Each row was made from one path, in order. Every step used is in the known rows, and no mark comes twice. Write each row's path.
Known rows
soninol piva gimi deki: [ 2.18  0.77 -0.38 -0.71 -1.60 -3.12 -3.46 -0.05  1.24  0.80 -2.81 -0.71
 -1.41 -5.37 -0.45  0.05  0.17 -1.49  0.72 -2.82  1.17  0.49 -1.22  0.26
 -4.82 -2.36 -0.55 -1.67]
zikotek gamok deki soninol naru: [ 0.33  0.61  1.75  0.24 -2.96 -1.12 -2.14 -0.93 -0.52 -2.25 -3.43  1.30
  0.04 -1.26  0.57 -2.38  0.43 -1.37 -1.40 -3.04 -0.58  2.54 -2.84  0.09
 -0.25 -1.55 -0.85 -0.89]
deki soninol piva gimi gamok: [ 0.18  1.65  0.85 -0.41 -2.60 -0.22 -3.28 -1.10  1.48  0.28 -1.86 -1.75
  0.23 -4.70  1.87  1.76  0.73 -2.22 -0.78 -2.91  1.86  1.62 -2.75  0.53
 -2.94 -3.51 -0.53 -1.62]
piva gimi soninol naru: [-0.97  2.50 -0.23 -1.44 -2.11  1.25 -2.44 -0.68 -1.17  0.05  0.40 -3.75
 -0.42 -7.04  1.01 -1.27 -0.05 -1.53  1.74 -2.00  1.48  1.17 -1.26 -0.75
 -2.29 -0.67 -0.95 -2.44]
piva gimi gamok zikotek soninol: [ 1.35  1.40 -0.44 -1.89 -3.29 -0.33 -2.54 -1.59  1.15 -1.76 -1.30 -2.40
  2.01 -0.74  0.65 -1.73  0.29 -1.02 -0.63 -0.01  3.13  0.04 -2.61  0.81
 -1.46 -0.45 -1.30 -1.65]
deki soninol zikotek gamok piva: [ 1.66 -0.24 -0.34  0.17 -2.32  1.54 -2.71 -1.28 -1.13  0.82 -1.28  0.34
  0.80 -3.08  0.32 -0.13  2.04 -0.45 -2.95 -3.92 -0.18  2.64 -2.10  0.05
 -1.40 -2.93 -0.50 -1.51]
naru gimi deki soninol: [ 2.28  2.62 -1.36  1.04 -1.30 -2.55 -3.35 -2.53 -0.26 -1.28 -1.13  0.54
 -0.84 -6.79  2.34 -0.63  1.08 -0.35 -2.25  0.00 -0.38  2.66 -2.96 -1.34
 -4.45 -2.23 -0.53 -0.88]
gimi deki soninol zikotek gamok piva: [ 3.02 -0.44 -1.43  0.81 -2.38 -1.57 -3.31 -2.72 -0.16  1.22 -1.35 -1.56
 -1.04 -5.95 -0.36 -1.91  1.14  0.01 -2.94 -3.26  0.00  5.04 -2.18 -0.91
 -4.39 -1.95 -0.14 -0.40]
gamok deki soninol naru: [-0.73  1.20  2.32 -0.04 -2.33 -0.62 -1.28  0.17  0.80 -1.42 -1.85 -0.26
 -1.22 -8.56  2.20 -2.49 -0.27 -0.76  0.00 -4.00 -1.62  2.11 -2.69  0.35
 -2.03 -2.40 -1.31  0.72]
soninol naru gimi: [ 0.74  5.44 -0.89 -1.23 -1.07 -2.30 -2.55 -0.63 -2.24 -1.30 -0.06 -0.09
  1.55 -2.55  1.49 -2.29  0.07 -1.16  1.30 -0.94 -3.68  0.19 -1.59 -1.05
 -3.02 -0.40 -1.09 -2.54]
deki gamok soninol naru: [-1.34  0.64 -0.69  0.96 -3.16  0.27 -1.67  0.74 -1.33 -1.31 -1.28 -0.83
  3.29  0.79 -0.54 -2.51 -0.80 -2.74  0.16 -1.56 -1.51  0.94 -2.21 -0.13
  0.32 -0.69 -0.18 -1.24]
zikotek soninol piva gimi: [ 1.93  1.47 -1.45 -0.38 -1.03  1.24 -2.16 -0.71 -0.35  0.03 -2.23 -3.13
 -0.39 -5.81  1.43 -0.41  1.32 -2.61  0.58 -0.74  1.78  0.90 -1.91  0.35
 -1.55 -1.39 -0.96  0.02]
gimi gamok soninol: [ 1.52  1.44 -2.15  0.75 -3.24 -1.92 -2.18 -0.97 -0.11 -0.79  0.02 -3.76
  3.78  4.26 -0.19 -1.98 -0.03 -1.90 -1.50 -0.88  0.45  1.05 -2.16 -0.85
 -0.12  1.28 -0.82 -1.16]
deki gamok zikotek soninol naru: [ 0.02 -0.34 -0.16  1.11 -3.07  0.36 -1.87 -0.06 -0.31 -2.67 -2.89 -0.53
  2.37 -0.24 -0.29 -3.93 -0.10 -1.99 -0.18  0.76 -0.55  1.35 -2.60  1.14
  0.32 -0.77 -0.65  0.94]
deki gamok piva gimi: [-1.73 -1.64  1.94  0.14 -2.39  1.39 -3.21 -0.02  1.09  0.02 -1.65  1.98
 -1.26 -1.30 -0.10 -1.55 -0.17 -0.91 -1.26 -4.42 -0.55 -0.23 -1.71  0.31
 -3.18 -3.66  0.20 -3.57]
deki gamok: [-0.68 -2.30  0.99  2.29 -1.99 -0.07 -2.49 -0.40  0.21 -1.24 -2.17  1.58
  0.74  2.95 -0.88 -1.01  0.08 -1.19 -1.64 -0.27 -1.04  1.39 -2.10  0.24
 -0.58 -1.70 -0.06 -1.39]
soninol zikotek deki gamok: [ 3.18 -2.65 -0.77 -0.07 -1.31 -0.71 -4.28 -1.50 -1.49 -0.67 -2.88  2.33
 -0.22  2.38 -1.60 -3.92  1.18  0.24 -1.99 -1.22 -0.48  3.14 -1.64  0.53
 -2.69 -2.27 -0.67 -0.30]
deki soninol piva gimi gamok zikotek: [ 0.67  1.50  0.82 -0.60 -3.22 -0.74 -3.01 -0.14  2.02 -0.57 -2.52 -0.99
  0.95 -5.04  1.61  0.99  0.65 -1.98 -0.74 -2.71  2.44  0.52 -2.77  1.35
 -2.42 -3.39 -0.87 -0.89]
zikotek deki soninol naru gimi piva: [ 2.67  2.87 -1.08  0.58 -1.14 -2.55 -3.79 -2.23 -1.34 -1.74 -2.24  0.02
 -2.73 -5.32  3.08 -3.39  0.21 -0.87 -0.21 -2.20 -0.37  3.34 -2.29 -0.42
 -4.99 -3.13 -0.48  0.38]
zikotek soninol: [ 2.04  0.44 -2.05  1.78 -0.73  1.52 -0.80 -1.46 -0.98 -0.45 -0.37 -3.70
  0.10 -3.00  1.19 -1.60  1.34 -1.52 -0.94  1.01  0.47  2.40 -1.96 -0.40
  0.25  0.44 -1.11  1.18]
naru gimi deki gamok piva: [ 1.43  1.08 -0.78  0.89 -1.59 -2.75 -4.57 -2.14 -0.05 -1.22 -2.15  2.34
 -1.27 -3.39  0.97 -2.94  0.46 -0.37 -2.19 -1.43 -1.90  1.60 -2.43 -1.36
 -5.69 -2.57  0.16 -2.11]
naru gimi deki gamok zikotek: [ 2.17  0.89 -0.86  0.89 -2.19 -3.78 -4.07 -1.36 -0.01 -2.84 -3.11  2.87
  0.60 -2.28  0.31 -2.93  0.41 -0.28 -2.04  0.86 -0.61  1.09 -2.86 -0.37
 -3.87 -1.78 -0.35 -1.01]
zikotek gamok soninol: [ 2.02  0.36 -2.02  1.68 -2.88 -0.78 -1.27  0.52 -2.07 -1.39 -1.69  0.26
  3.03  4.63 -1.21 -1.19  0.86 -2.19 -1.95 -1.41  1.03  0.11 -1.71 -0.38
  2.41  0.64 -0.63 -1.88]
zikotek soninol piva gimi gamok deki: [ 1.71  1.28 -0.46 -1.31 -2.04  0.17 -3.14 -1.64  0.67 -0.85 -3.57 -3.33
 -0.50 -4.99  1.73 -2.06  0.86 -2.57  0.09 -1.46  1.81  1.70 -2.80  0.35
 -2.30 -1.61 -1.09  0.49]
naru gimi soninol zikotek gamok piva: [ 2.44  2.35 -2.03 -0.32 -1.62  0.29 -4.88 -1.68 -3.29 -0.60 -1.96  0.73
  0.39 -3.41  1.09 -2.68  2.36 -0.68 -2.06 -2.14 -0.57  0.98 -1.62 -1.66
 -2.76 -1.58 -0.53 -2.66]
deki gamok gimi: [-2.16 -2.69  1.94  0.77 -3.18 -0.27 -2.58 -0.47 -0.22 -3.27 -1.53  0.82
  0.13  4.26 -0.62 -2.16 -0.16 -0.99 -1.57  0.30 -0.36 -0.51 -2.05  0.77
 -1.05 -2.14  0.25 -0.87]

Which path is each row?
[ 3.22 -1.53 -0.20 -1.21 -2.35 -1.22 -2.98 -0.77 -1.92 -1.07 -3.88  2.51
  1.56  1.42 -1.95 -2.72  1.66  0.30 -2.10 -2.54 -0.88  1.62 -1.79  0.42
 -0.53 -1.05 -1.16 -1.23] => soninol zikotek gamok deki
[ 2.02 -0.36 -0.58  0.37 -2.35  1.09 -2.35 -1.64 -1.67 -0.03 -1.57  0.23
  1.84 -1.56  0.05  0.61  2.16 -0.65 -2.83 -1.69  0.45  3.19 -2.50  0.23
 -0.19 -2.20 -0.72 -1.08] => deki soninol zikotek gamok
[ 1.24 -2.24 -0.60  2.53 -2.06 -2.96 -3.16 -2.12  0.80 -0.60 -2.26 -0.36
 -0.94 -0.89 -1.48 -2.53 -0.39 -0.62 -1.81  0.16 -0.53  4.17 -2.23 -0.76
 -3.49 -0.88  0.21 -0.05] => gimi deki gamok
[ 1.54 -2.79  0.46  2.33 -1.12 -1.48 -3.92 -1.24  0.07 -1.90 -2.75  2.64
 -2.55  3.81 -0.48 -4.19  0.13 -0.77 -1.99 -0.57  0.36  2.84 -1.91  0.30
 -2.51 -2.32 -0.27 -0.01] => zikotek deki gamok
[-0.06  1.67  1.49 -0.60 -3.37 -2.24 -3.08 -2.41  1.37 -1.68 -1.66 -2.55
  0.71 -1.72  1.70 -3.22 -0.50 -1.11 -0.92 -2.53 -1.18  3.57 -3.30 -0.40
 -2.86 -0.99 -1.02 -0.24] => gimi gamok deki soninol naru
[ 0.79  0.13 -0.70 -1.57 -2.05  2.14 -2.92 -0.83 -1.37  0.61 -0.56 -2.34
  0.09 -6.50  0.14 -0.45  1.30 -0.49 -0.05 -1.86  2.58  1.09 -1.26 -0.32
 -1.88 -1.37 -0.98 -2.14] => piva gimi soninol zikotek
[ 0.79  0.43  0.15 -0.32 -2.17 -0.59 -2.17 -1.87  1.30  0.18 -0.43 -1.68
 -1.72 -8.74  1.08  0.64  0.18 -0.35 -0.99 -1.80  2.61  2.59 -2.48 -0.18
 -4.11 -2.47 -0.61 -1.69] => piva gimi deki soninol
[ 2.85  0.09 -0.40  0.92 -3.21 -3.24 -3.62 -1.72  1.71 -2.44 -1.82 -1.09
  0.74  3.42  0.33 -4.16  0.12 -0.49 -2.43 -0.25  1.92  2.21 -2.60  0.71
 -2.09 -0.68 -1.19  0.67] => gimi gamok zikotek deki soninol
[-1.15 -2.71  0.87  0.92 -3.54 -1.62 -2.93 -0.77 -0.61 -3.36 -3.24  0.13
 -0.28  2.72 -0.20 -2.24 -0.46 -0.81 -0.84 -0.56 -0.31 -0.56 -1.96  0.72
 -2.31 -2.60  0.80 -0.28] => deki gamok gimi piva
[-0.67 -1.48 -0.55  2.27 -2.97  0.66 -1.60  0.97 -0.48 -1.35 -1.72  0.43
  2.66  1.90 -0.65 -1.44 -0.13 -2.28 -1.42 -1.13 -0.04  0.42 -2.28  0.12
  1.12 -1.14 -0.18 -0.92] => deki gamok soninol
[ 0.42 -3.06  1.16  1.25 -2.01 -1.55 -3.93 -1.18 -0.25 -3.50 -2.23  1.86
 -2.94  4.80 -0.38 -5.01 -0.12 -0.56 -1.90 -0.01  0.94  1.26 -1.92  0.75
 -2.82 -2.75  0.00  0.35] => zikotek deki gamok gimi
[ 1.91 -1.75 -0.62  2.10 -1.87 -1.53 -3.83  0.49 -0.19 -1.66 -3.52  1.72
 -1.15  2.49 -0.38 -4.14  0.00 -2.30 -1.24 -2.01  1.05  1.60 -1.93  0.49
 -1.77 -2.58 -0.23  0.45] => zikotek deki gamok soninol piva
[-0.07 -0.89 -0.59 -0.72 -2.88  0.62 -2.77 -0.62 -2.26 -1.91  0.24 -3.83
 -0.17 -1.53 -0.18 -3.04  1.16 -0.21 -0.89 -0.19  1.17 -0.09 -0.91 -0.15
 -1.46 -0.62 -0.60  0.48] => gamok gimi soninol zikotek
[ 1.21 -1.63 -1.73  2.46 -2.90 -2.31 -2.47 -0.97  0.20 -0.76 -1.90 -1.39
  0.51 -1.61 -1.26 -2.77 -0.57 -1.47 -1.75 -0.56  0.30  3.35 -2.39 -0.81
 -2.24 -0.41  0.14  0.17] => gimi deki gamok soninol
[ 2.09 -2.30 -1.52  1.40 -1.71  1.00 -4.62 -1.83 -2.25 -0.27 -2.16 -1.63
 -1.24 -1.71 -0.63 -4.32  1.36 -0.72 -1.58 -0.65  1.30  4.53 -1.42 -0.74
 -1.97 -1.16 -0.48  0.83] => gimi soninol zikotek deki gamok
[ 1.92  1.49  0.19 -1.72 -2.87 -2.90 -3.78  0.51  1.73 -0.64 -3.30 -0.55
  1.36 -0.31 -0.43 -0.57  0.18 -1.83  0.56 -2.55  1.61 -1.47 -1.63  1.26
 -3.05 -1.92 -1.00 -2.15] => soninol piva gimi gamok zikotek
[ 1.76 -0.01 -0.28 -0.13 -2.45 -1.41 -3.32 -1.40  0.08  0.21 -1.94  0.81
 -1.60 -0.49 -1.01 -1.93  0.52 -0.64 -1.97 -4.37  0.77  0.92 -1.33 -0.66
 -3.37 -1.66 -0.09 -3.87] => zikotek gamok piva gimi deki
[ 0.74 -2.09  1.15  0.71 -1.42 -0.26 -4.43 -0.86  0.91 -0.84 -2.33  2.93
 -4.07  0.39  0.18 -4.56 -0.15 -0.53 -1.70 -3.85  0.71  1.54 -1.57  0.37
 -4.57 -3.97 -0.11 -1.72] => zikotek deki gamok piva gimi
[ 2.48  1.28 -2.35 -0.19 -2.28 -2.37 -4.17 -1.81 -1.80 -1.66 -2.55  1.61
  1.79 -3.01  0.22 -2.55  0.89 -0.80 -2.15  0.06 -0.93  2.02 -2.90 -1.11
 -3.72 -1.79 -0.18 -1.42] => naru gimi deki gamok soninol zikotek
[ 2.01 -1.79 -2.27  1.31 -3.01 -1.99 -2.83 -1.30 -0.56 -0.29 -2.18 -1.17
  1.46 -1.91 -1.93 -3.03 -0.05 -0.98 -1.89 -0.80 -0.03  3.80 -2.33 -0.64
 -2.43 -0.59  0.02  0.18] => gimi deki gamok soninol zikotek
[ 1.74 -2.38 -0.45  2.35 -2.91 -3.64 -2.97 -0.85  1.40 -1.68 -2.95  0.36
  0.11 -1.28 -1.89 -3.59 -0.51 -0.31 -1.76  0.31  0.13  2.71 -2.22  0.31
 -2.80 -0.72 -0.19  0.74] => gimi deki gamok zikotek
[ 1.89  1.07 -1.58 -0.06 -3.19 -0.97 -2.25  1.15 -1.45 -0.95 -3.18  0.57
  2.70  2.30 -1.07 -0.18  0.84 -3.05 -0.82 -2.88  2.10 -1.05 -1.74  0.22
  1.04 -0.92 -0.53 -2.79] => zikotek gamok soninol piva gimi
[ 1.58  0.30 -0.33 -1.55 -2.28 -0.22 -2.72 -2.11  0.59  0.63 -0.80 -1.44
 -0.80 -9.00  0.44  0.42  0.68  0.06 -1.12 -2.00  2.37  3.04 -2.40 -0.01
 -4.40 -2.63 -0.69 -1.78] => piva gimi deki soninol zikotek
[ 2.25  0.03  0.51  0.69 -1.07 -0.93 -3.67 -0.68  0.84 -0.52 -2.37  0.76
 -3.66 -4.49  1.76 -1.36  0.79 -1.34 -0.99 -2.96  2.47  2.27 -2.03  0.78
 -3.91 -4.20 -0.76 -0.06] => zikotek deki soninol piva gimi
[ 3.24  2.69 -2.05  0.69 -1.14 -3.51 -3.11 -1.12 -1.73 -1.83 -3.01  1.62
  0.17 -3.36  2.13 -0.55  0.80 -0.18 -0.43 -1.09 -1.47 -0.88 -1.72 -0.76
 -3.72 -1.88 -0.38 -1.71] => naru gimi piva
[-0.65 -0.26 -0.06  0.41 -2.71 -0.63 -2.94  0.34 -1.05 -2.01 -0.79 -3.90
 -1.49 -1.92  0.37 -2.42  0.62 -1.70  0.05 -0.79  1.35 -1.13 -0.77  0.00
 -1.92 -1.15 -0.30  0.79] => gamok gimi soninol piva
[-0.99  2.38  0.07 -1.16 -1.92  1.59 -2.77  0.23 -0.10  1.55  0.89 -3.04
 -2.39 -8.57  1.33 -2.65 -0.14 -1.04  1.01 -6.23 -0.32 -0.07 -0.46 -0.98
 -4.34 -1.98 -0.61 -3.16] => gamok piva gimi soninol naru
[ 0.40 -2.05 -0.10  2.08 -2.90  0.72 -1.82  0.06  0.29 -2.75 -3.19  0.57
  1.89  0.49 -0.48 -3.14  0.45 -1.54 -1.52  1.17  0.73  0.84 -2.67  1.38
  0.94 -1.14 -0.63  1.13] => deki gamok zikotek soninol
[ 1.25  0.31 -1.36  2.47 -1.36 -0.40 -3.22  0.43 -0.79  0.67 -1.95 -3.54
 -0.95 -4.46  0.27 -1.19  0.96 -2.33  0.34 -1.76  0.86  1.57 -0.71 -0.82
 -1.53 -0.51 -0.59  0.55] => gimi soninol piva
[ 1.84 -0.60 -0.75 -0.40 -3.33 -0.03 -2.61 -2.06 -2.17 -1.40 -2.61 -0.79
  1.06 -1.94  0.61 -0.08  1.72 -0.40 -2.25 -2.03  0.86  1.98 -2.37  0.56
 -1.47 -2.75 -0.10 -0.38] => deki soninol zikotek gamok gimi piva
[ 0.82 -0.64 -0.56  0.07 -2.87 -2.98 -1.72 -0.29 -1.08 -2.93 -1.62 -2.24
 -1.05 -0.47  0.54 -1.93 -0.16  0.04  0.07 -1.24  0.00 -2.08 -0.87  0.50
 -2.87 -1.33  0.04  0.27] => gamok gimi piva
